Each row was made from one path, in order. Every step used is in the known rows, and no mark comes twice. Write each row's path.
Known rows:
T -> N: [-0.06 -0.08 -0.06 -0.08  0.16 -0.57  0.26 -0.10  0.18 -0.04 -0.38 -0.40
 -0.04  0.05  0.07  0.37 -0.09 -0.31  0.00  0.30 -0.06  0.11 -0.03]
G -> F -> W -> N -> H -> L: [-0.04 -0.01 -0.54  0.15  0.24 -0.56 -0.19 -0.34  0.32  0.07  0.14 -0.25
  0.27  0.15  0.42  0.05  0.01 -0.45 -0.25  0.05 -0.12 -0.20  0.23]
V -> W -> N -> H: [-0.12 -0.23  0.01 -0.18  0.48  0.04  0.06  0.20 -0.10 -0.45  0.26 -0.44
  0.44  0.17  0.30  0.37  0.63 -0.32  0.23 -0.15  0.02  0.12  0.11]
T -> F -> H -> L: [-0.06 -0.43 -0.20  0.04  0.44 -0.42 -0.20 -0.14  0.13  0.08  0.60 -0.19
  0.03 -0.29  0.27 -0.02 -0.16 -0.63  0.14  0.14  0.11  0.02  0.32]
G -> F: [-0.09  0.00 -0.22  0.17  0.14 -0.38  0.06 -0.16  0.14  0.10 -0.06  0.08
 -0.05  0.01  0.19 -0.08 -0.28  0.05 -0.27  0.20 -0.16 -0.10 -0.03]
W -> F -> H -> L: [ 0.27 -0.32  0.15 -0.03  0.30 -0.56 -0.09 -0.19 -0.12  0.28  0.03 -0.29
  0.12 -0.27  0.22 -0.08  0.04 -0.45  0.22  0.35  0.20  0.08 -0.23]
F -> T -> N: [-0.15 -0.25 -0.09  0.11  0.18 -0.50 -0.15  0.11 -0.05 -0.24 -0.08 -0.41
 -0.23  0.23 -0.03  0.03 -0.17 -0.64 -0.42  0.31  0.23  0.04  0.03]
G -> F -> H: [-0.07  0.03 -0.10  0.20  0.41 -0.47 -0.02 -0.46  0.37  0.23  0.11 -0.06
 -0.10 -0.08  0.17 -0.29 -0.26 -0.15 -0.29  0.26 -0.07 -0.06  0.06]
T -> N -> G -> F: [ 0.03 -0.12 -0.19  0.07  0.31 -0.65  0.13  0.04  0.19  0.01 -0.44 -0.43
 -0.04  0.01  0.17  0.47 -0.18 -0.44 -0.02  0.41 -0.18 -0.01 -0.24]
V -> W -> F: [-0.13 -0.47  0.21 -0.20  0.42 -0.10  0.12  0.29 -0.25 -0.23 -0.15 -0.30
  0.47 -0.13  0.37  0.33  0.38 -0.08  0.09  0.19  0.19 -0.01 -0.13]
W -> F: [ 0.17 -0.22  0.14  0.02  0.10 -0.36  0.05  0.19 -0.20  0.11 -0.31 -0.07
  0.06 -0.28  0.16  0.24  0.06 -0.11  0.19  0.26  0.07  0.14 -0.14]
V -> W: [-0.25 -0.32  0.10 -0.21  0.35  0.15  0.08  0.16 -0.11 -0.30  0.06 -0.25
  0.43  0.07  0.25  0.16  0.35 -0.02 -0.04  0.02  0.14 -0.10 -0.02]
W -> N -> H: [ 0.19  0.12 -0.14  0.04  0.19 -0.17 -0.03  0.07  0.01 -0.22  0.29 -0.27
  0.02  0.14  0.06  0.30  0.40 -0.45  0.38 -0.23 -0.18  0.32  0.19]
W -> F -> T -> N: [ 0.07 -0.40  0.08  0.09  0.23 -0.71 -0.06  0.26 -0.24 -0.05 -0.35 -0.36
 -0.10 -0.12  0.13  0.26 -0.06 -0.55 -0.10  0.48  0.23  0.16 -0.13]
H -> F -> T -> N: [ 0.14 -0.23 -0.14 -0.05  0.05 -0.45 -0.09  0.03 -0.37 -0.12  0.08 -0.41
  0.03  0.22  0.17 -0.08 -0.10 -0.52 -0.06  0.26  0.33  0.11 -0.13]
H -> F -> W -> N -> G: [ 0.36 -0.11 -0.33 -0.02  0.07 -0.18 -0.22  0.02 -0.11  0.17  0.09 -0.35
  0.48  0.12  0.40  0.19  0.35 -0.46  0.20 -0.03  0.17 -0.05  0.06]
W -> N: [ 0.27 -0.15 -0.12  0.14  0.08 -0.23  0.04  0.31 -0.02  0.14  0.08 -0.08
  0.06  0.14  0.10  0.34  0.36 -0.27  0.23 -0.04 -0.16  0.20  0.05]
F -> T -> N -> H -> L: [-0.16 -0.16 -0.17 -0.02  0.20 -0.54 -0.25 -0.09 -0.13 -0.46  0.19 -0.60
 -0.19  0.29 -0.02 -0.09 -0.18 -0.86 -0.28  0.20  0.25  0.05  0.01]
F -> T: [-0.11 -0.20 -0.05  0.17  0.07 -0.10 -0.34  0.18 -0.18 -0.21  0.18 -0.13
 -0.19  0.19 -0.09 -0.24 -0.12 -0.42 -0.42  0.11  0.28 -0.04  0.05]
V -> W -> N: [-0.06 -0.42  0.02 -0.11  0.41 -0.01  0.11  0.37 -0.12 -0.21  0.12 -0.32
  0.47  0.16  0.33  0.40  0.60 -0.20  0.12 -0.01  0.03  0.04  0.00]
G -> N: [ 0.10 -0.05 -0.08  0.01  0.08 -0.43  0.28 -0.24 -0.14 -0.27  0.01 -0.30
 -0.21 -0.02  0.12  0.00 -0.17 -0.02 -0.24  0.18 -0.01 -0.01 -0.35]
W -> N -> H -> F: [ 0.31  0.10 -0.18 -0.02  0.14 -0.22 -0.03  0.05 -0.16 -0.19  0.36 -0.33
  0.12  0.17  0.15  0.26  0.42 -0.48  0.49 -0.22 -0.10  0.36  0.13]
G -> N -> H -> F: [ 0.13  0.20 -0.14 -0.15  0.15 -0.41  0.22 -0.49 -0.27 -0.60  0.28 -0.55
 -0.14  0.02  0.18 -0.09 -0.11 -0.23  0.02  0.00  0.05  0.15 -0.26]
F -> T -> N -> H: [-0.21 -0.06 -0.09  0.04  0.26 -0.46 -0.21 -0.05 -0.03 -0.49  0.07 -0.53
 -0.26  0.23 -0.06  0.00 -0.15 -0.76 -0.32  0.18  0.22  0.12  0.13]
N -> G: [ 0.19 -0.04 -0.03  0.10  0.12  0.14 -0.23  0.30 -0.09 -0.02 -0.06 -0.11
  0.04 -0.06  0.02  0.19  0.07 -0.22  0.15  0.03 -0.05 -0.10 -0.28]

Write each row's path:
[ 0.07 -0.14 -0.21  0.30  0.25 -0.17 -0.35  0.28 -0.07 -0.06  0.00 -0.12
 -0.09  0.05  0.11  0.02 -0.18 -0.39 -0.24  0.23 -0.03 -0.19 -0.28] : N -> G -> F -> T
[ 0.37 -0.16 -0.20  0.32  0.36 -0.36 -0.13  0.29  0.10  0.24  0.10 -0.19
  0.04  0.07  0.20  0.33  0.29 -0.50  0.20  0.10 -0.23  0.09 -0.12] : W -> N -> G -> F -> H
[ 0.08 -0.36  0.00 -0.01  0.23 -0.75 -0.14  0.11 -0.32 -0.20 -0.14 -0.50
 -0.05 -0.06  0.16  0.16 -0.07 -0.73  0.00  0.40  0.25  0.15 -0.17] : W -> F -> T -> N -> H -> L
[-0.09  0.09 -0.47  0.21  0.30 -0.48 -0.14 -0.30  0.42  0.04  0.02 -0.19
  0.19  0.09  0.37  0.13  0.04 -0.36 -0.29  0.02 -0.15 -0.13  0.36] : G -> F -> W -> N -> H
[ 0.09  0.21 -0.23 -0.15  0.19 -0.43  0.12 -0.58 -0.14 -0.57  0.26 -0.61
 -0.03  0.02  0.26 -0.05 -0.06 -0.33 -0.08 -0.03  0.09  0.05 -0.13] : G -> N -> H -> F -> W
[-0.04 -0.25 -0.02 -0.23  0.44  0.01  0.06  0.19 -0.22 -0.44  0.31 -0.48
  0.51  0.19  0.36  0.34  0.64 -0.35  0.30 -0.14  0.07  0.15  0.06] : V -> W -> N -> H -> F
[ 0.10  0.13 -0.15 -0.09  0.18 -0.45  0.10 -0.43 -0.33 -0.67  0.35 -0.59
 -0.21  0.08  0.15 -0.16 -0.16 -0.38 -0.13  0.04  0.14  0.13 -0.25] : G -> N -> H -> F -> T
[-0.14 -0.60  0.15 -0.11  0.55 -0.29 -0.04  0.45 -0.31 -0.34 -0.20 -0.54
  0.37 -0.04  0.36  0.40  0.33 -0.47 -0.06  0.36  0.29 -0.03 -0.21] : V -> W -> F -> T -> N -> G
[ 0.07 -0.07 -0.34  0.12  0.15 -0.20 -0.24 -0.05  0.36  0.17 -0.03 -0.26
  0.39  0.11  0.29  0.32  0.43 -0.45 -0.12 -0.11  0.03 -0.13  0.44] : F -> W -> N
[-0.04 -0.39 -0.46  0.21  0.39 -0.30 -0.30  0.30  0.27  0.04  0.24 -0.19
  0.25 -0.23  0.42  0.60  0.18 -0.67  0.08 -0.02 -0.02 -0.05  0.62] : T -> F -> W -> N -> G
[ 0.14 -0.41  0.07  0.13  0.27 -0.66 -0.14  0.36 -0.27 -0.06 -0.37 -0.39
 -0.08 -0.14  0.14  0.32 -0.04 -0.62 -0.05  0.50  0.22  0.13 -0.22] : W -> F -> T -> N -> G
[-0.14  0.18 -0.07 -0.19  0.26 -0.51  0.19 -0.33  0.22 -0.39 -0.17 -0.58
 -0.09  0.05  0.04  0.34 -0.04 -0.49  0.15  0.10 -0.09  0.23  0.12] : T -> N -> H
[-0.03  0.16 -0.11 -0.25  0.23 -0.55  0.19 -0.35  0.05 -0.37 -0.10 -0.64
  0.01  0.08  0.12  0.28 -0.03 -0.52  0.26  0.12 -0.01  0.27  0.06] : T -> N -> H -> F
[ 0.17 -0.19 -0.11 -0.01 -0.02 -0.17 -0.21  0.08 -0.47 -0.10  0.26 -0.22
  0.06  0.19  0.14 -0.26 -0.05 -0.36 -0.06  0.11  0.36  0.04 -0.12] : H -> F -> T
[ 0.00  0.25 -0.09 -0.16  0.13 -0.04 -0.26 -0.28 -0.28 -0.57  0.49 -0.42
 -0.01  0.14  0.04 -0.24  0.03 -0.51  0.17 -0.20  0.21  0.20  0.14] : N -> H -> F -> T
[-0.20 -0.18 -0.28  0.25  0.26 -0.73 -0.05 -0.07  0.12 -0.07 -0.12 -0.21
 -0.22  0.17  0.16 -0.06 -0.40 -0.40 -0.57  0.42  0.00 -0.07 -0.01] : G -> F -> T -> N
[-0.07 -0.32 -0.04 -0.17  0.47 -0.04 -0.05  0.25 -0.28 -0.52  0.37 -0.53
  0.44  0.25  0.34  0.26  0.60 -0.49  0.16 -0.10  0.16  0.13  0.08] : V -> W -> N -> H -> F -> T
[-0.11 -0.37 -0.44  0.17  0.35 -0.35 -0.22  0.20  0.30  0.05  0.26 -0.15
  0.24 -0.21  0.41  0.54  0.16 -0.59  0.02 -0.02  0.00 -0.02  0.71] : T -> F -> W -> N
[ 0.21 -0.25 -0.15 -0.02  0.09 -0.40 -0.16  0.13 -0.40 -0.12  0.06 -0.45
  0.05  0.20  0.18 -0.02 -0.07 -0.59  0.00  0.27  0.31  0.07 -0.22] : H -> F -> T -> N -> G
[-0.05 -0.04 -0.46  0.26  0.24 -0.51 -0.10 -0.19  0.41  0.22 -0.08 -0.10
  0.21  0.09  0.39  0.14  0.01 -0.27 -0.36  0.12 -0.14 -0.19  0.28] : G -> F -> W -> N
[ 0.04 -0.09 -0.13  0.09  0.45 -0.69  0.09 -0.12  0.31  0.06 -0.37 -0.51
 -0.07 -0.03  0.18  0.36 -0.17 -0.54 -0.03  0.44 -0.13  0.01 -0.19] : T -> N -> G -> F -> H
[ 0.05  0.02 -0.42 -0.01  0.17 -0.23 -0.34 -0.26  0.29 -0.05  0.24 -0.45
  0.43  0.17  0.31  0.22  0.43 -0.67  0.01 -0.23  0.05 -0.12  0.42] : F -> W -> N -> H -> L
[-0.01  0.37 -0.21 -0.24  0.14  0.00 -0.22 -0.49 -0.01 -0.43  0.36 -0.45
  0.25  0.05  0.20 -0.09  0.17 -0.43  0.23 -0.30  0.15  0.09  0.32] : N -> H -> F -> W
[-0.24 -0.04 -0.29  0.20  0.32 -0.70 -0.09 -0.18  0.13 -0.24 -0.01 -0.30
 -0.23  0.16  0.14 -0.08 -0.39 -0.48 -0.50  0.32  0.00 -0.02  0.07] : G -> F -> T -> N -> H
